What can hang from each mark:
Q_406: Q_234
Q_933: Q_414
Q_414: Q_599 Q_933
Q_599: Q_80 Q_234 Q_414
Q_69: Q_234
Q_234: Q_406 Q_647
Q_79: Q_69
Q_80: Q_599
Q_910: Q_599

Each row was made from one small tree. Brackets hold a mark, then the marks that hang from it, in the order of their numbers. Every link used is in the known rows. Write each row's tree.
Known rows:
(Q_234 Q_647): [ 31 -11   4   9   3 -28  -7 -17  16 -20   8 -10   4  12  13  -5  15 -22
  -8 -16  -1]
(Q_599 Q_234): [-18 -21  20  -6  15 -22  23 -20   8 -20  -6 -18   2  -5 -26  -1 -30 -22
  17  28 -15]
(Q_599 Q_80 Q_234 (Q_414 Q_933)): [-57  30  50 -10   2 -35 -25 -10 -16 -45 -14 -27   6  10 -34   1 -50 -33
   6  51  25]
(Q_414 (Q_599 (Q_234 Q_647)) Q_933): [-33  13  17  27  49 -76  14 -24  -2  14  17 -17  13   6 -21  -1  37 -58
 -33  52   6]
(Q_933 (Q_414 (Q_599 Q_80))): [ 13  49  46  48  13 -54  -3  -6 -24  -1 -15  35  -8   7 -13  29 -21 -25
 -58  25  35]
(Q_414 (Q_599 Q_80 (Q_234 Q_406)) Q_933): [-65  44  23  -7  28 -65  14 -29 -53   8  -3  23 -29 -12 -48  28   8 -81
  -1  61  27]
(Q_80 (Q_599 (Q_234 Q_406) (Q_414 Q_933))): [-100   59   18  -59   67  -39   14   38    5  -52  -17  -24   23  -15
  -12  -19   -2  -17   20   69   -6]
(Q_414 Q_599): [-23  27   2  22  16 -18  10  -2 -18  36   5  25   0  -6   5  18  20  -9
 -28  26  17]
(Q_599 Q_80 (Q_414 Q_933)): [-40  51  31  -3 -11 -12 -50  12 -22 -27 -10 -11   4  17  -7   2 -22  -9
  -8  24  41]
(Q_910 (Q_599 Q_80 (Q_234 Q_647))): [ 27 -13  66   0 -30 -46  -7 -42  22 -29  -1 -23   3   4   9  31 -50 -64
   9  20   4]
(Q_414 (Q_599 Q_234)): [-43   4  19  15  29 -41  34 -23 -11  12   0  10   0 -10 -22  18  -9 -33
 -13  54   2]
(Q_79 Q_69): [ 26  23  15  19  -3  19  17 -12  -6  15   0 -34  22  -8   7 -18 -16  18
  -7  15 -10]
(Q_406 (Q_234 Q_647)): [ 46 -23  21   1  -4 -16  29 -14  25   6  14 -35 -24 -11   3 -34  26 -10
 -25 -26   8]
(Q_69 (Q_234 Q_406 Q_647)): [  4   8 -28 -14   7 -42  39  14  -2 -53 -26  32   4 -21 -10 -15  42 -68
   5   2  -3]
(Q_599 Q_414): [-27  31  13 -15   8   0 -20  20   3 -39 -30  -2  13   8   6   0 -23  16
   5  22  -2]
(Q_79 (Q_69 Q_234)): [  8  23  -1  32 -11  15  55  14  -9  -6 -10 -17  40 -26  -4 -40  -6  -7
 -15  25   3]
(Q_910 (Q_599 Q_80 Q_234 Q_414)): [-28  33  73 -25 -28 -16 -24  -7   7 -49 -38 -19  11   3   2  37 -90 -28
  24  59   3]
(Q_79 (Q_69 (Q_234 Q_647))): [ 37  11   2  39  -9 -16  48  -2  12 -24  -2 -26  43 -18   9 -44  10 -31
 -26   9   4]
(Q_80 (Q_599 Q_234 (Q_414 Q_933))): [-91  38  35 -24  52 -30   7  34  23 -38   5 -49  43  -5   0 -26 -16   5
 -10  64  15]
(Q_234 Q_406 Q_647): [ 19   7 -12 -27  17 -37  -2 -11   0 -33 -16  14 -15  -4   0   6  32 -44
  17  -9 -18]
(Q_80 (Q_599 Q_234 Q_414)): [-67  15  44 -24  38 -24  21  22  32 -54  -5 -33  35 -12   8 -13 -43   9
   2  49   5]
(Q_910 (Q_599 Q_80 (Q_234 Q_406))): [-17  22  45 -44 -20 -24   5 -21  -9 -23 -29   7 -18 -19 -13  46 -55 -65
  45  41 -13]

Write each row's tree:
[-60  24  40 -11  53 -59   0  19  40 -58  13 -56  45   6  12 -31   1 -17
 -16  46  10] -> (Q_80 (Q_599 (Q_234 Q_647) (Q_414 Q_933)))
[-40   4  50 -17  39 -52  11   6  47 -76   4 -42  38  -4  23 -15 -26 -14
  -6  33   4] -> (Q_80 (Q_599 (Q_234 Q_647) Q_414))
[ -7  26  66  44  27 -74  19 -28 -14 -20 -19  22  -2   0 -40  31 -46 -47
 -39  52  22] -> (Q_933 (Q_414 (Q_599 Q_80 Q_234)))
[ 13  16  41  42  62 -95  27 -18  20 -36 -24   3  19  12 -26  12  -2 -50
 -48  51 -16] -> (Q_933 (Q_414 (Q_599 (Q_234 Q_647))))
[  23   14   69   50   28 -104   13  -43    3  -39  -11   13    0    8
  -26   27  -30  -71  -50   36   18] -> (Q_933 (Q_414 (Q_599 Q_80 (Q_234 Q_647))))
[-55  24  40  28  14 -57   7 -33 -36  24  17   3  -8  -3 -36  18  -6 -57
 -30  57  43] -> (Q_414 (Q_599 Q_80 Q_234) Q_933)
[-55  35  14 -56  34 -30   8   4  -7 -73 -59   0  -3 -11 -33   9 -35 -27
  49  57 -33] -> (Q_599 (Q_234 Q_406) Q_414)
[-21  -2  31 -30  -2 -38  16 -39 -26 -41 -16  12 -35 -17 -40  23 -40 -65
  37  23   3] -> (Q_599 Q_80 (Q_234 Q_406))
[-79  38  27 -60  52 -32  24  25  15 -67 -25 -10  16 -25  -1  -4 -28 -13
  32  56 -10] -> (Q_80 (Q_599 (Q_234 Q_406) Q_414))
[-39  54  57 -59 -13 -25 -18  -5  -8 -61 -59   5  -6 -10  -9  48 -77 -49
  50  64 -12] -> (Q_910 (Q_599 Q_80 (Q_234 Q_406) Q_414))
[-37  10  57 -10 -13 -29 -14 -23  -6 -63 -23 -13  -5   1 -25  15 -76 -28
  19  38  19] -> (Q_599 Q_80 Q_234 Q_414)
[ 18 -38  52  13 -16 -58   1 -59   9 -47  15 -17 -13   4 -15  10 -34 -67
   1  -1  16] -> (Q_599 Q_80 (Q_234 Q_647))
[-25  11  46  35  16 -85   1 -49 -19   7  28  -8  -3   6 -24  15  10 -79
 -40  38  42] -> (Q_414 (Q_599 Q_80 (Q_234 Q_647)) Q_933)
[-67  33  23 -19  36 -29 -13  16   1 -40 -26 -36  25  10 -31 -13 -23 -10
  11  64 -10] -> (Q_599 Q_234 (Q_414 Q_933))
[-66  25  13  17  45 -49  22  -8 -17  32   9  -6  10   0 -35   3  17 -39
 -25  68   7] -> (Q_414 (Q_599 Q_234) Q_933)
[-35  45  20  33  -2 -34 -16 -12 -44  47  26  19 -13   4  -9  19  21 -35
 -47  25  58] -> (Q_414 (Q_599 Q_80) Q_933)
[-29  18  55  -1   7 -64 -31 -25   1 -66  -6 -38   9  22 -22  -5 -34 -53
  -2  35  23] -> (Q_599 Q_80 (Q_234 Q_647) (Q_414 Q_933))
[-27  49  20  -4  77 -77  42   1 -13 -29 -54  36  -2 -10 -50  24  -6 -50
 -10  72 -31] -> (Q_933 (Q_414 (Q_599 (Q_234 Q_406))))
[-51  52  66 -23 -12 -22 -37   9   1 -31 -27 -32  22  11  -8  24 -64 -33
  12  73   9] -> (Q_910 (Q_599 Q_80 Q_234 (Q_414 Q_933)))
[-78  53   6 -56  54 -36  -8  19 -15 -54 -48 -13   7  -2 -44  -5  -9 -33
  39  71 -26] -> (Q_599 (Q_234 Q_406) (Q_414 Q_933))
[-16  49  48   8  43 -84  26 -23 -31 -36 -43  44 -22 -14 -51  38 -31 -70
 -13  60   5] -> (Q_933 (Q_414 (Q_599 Q_80 (Q_234 Q_406))))
[-69  53  33 -43  18 -44 -21  -4 -31 -60 -38  -7 -14  -3 -46  11 -34 -53
  32  58   7] -> (Q_599 Q_80 (Q_234 Q_406) (Q_414 Q_933))
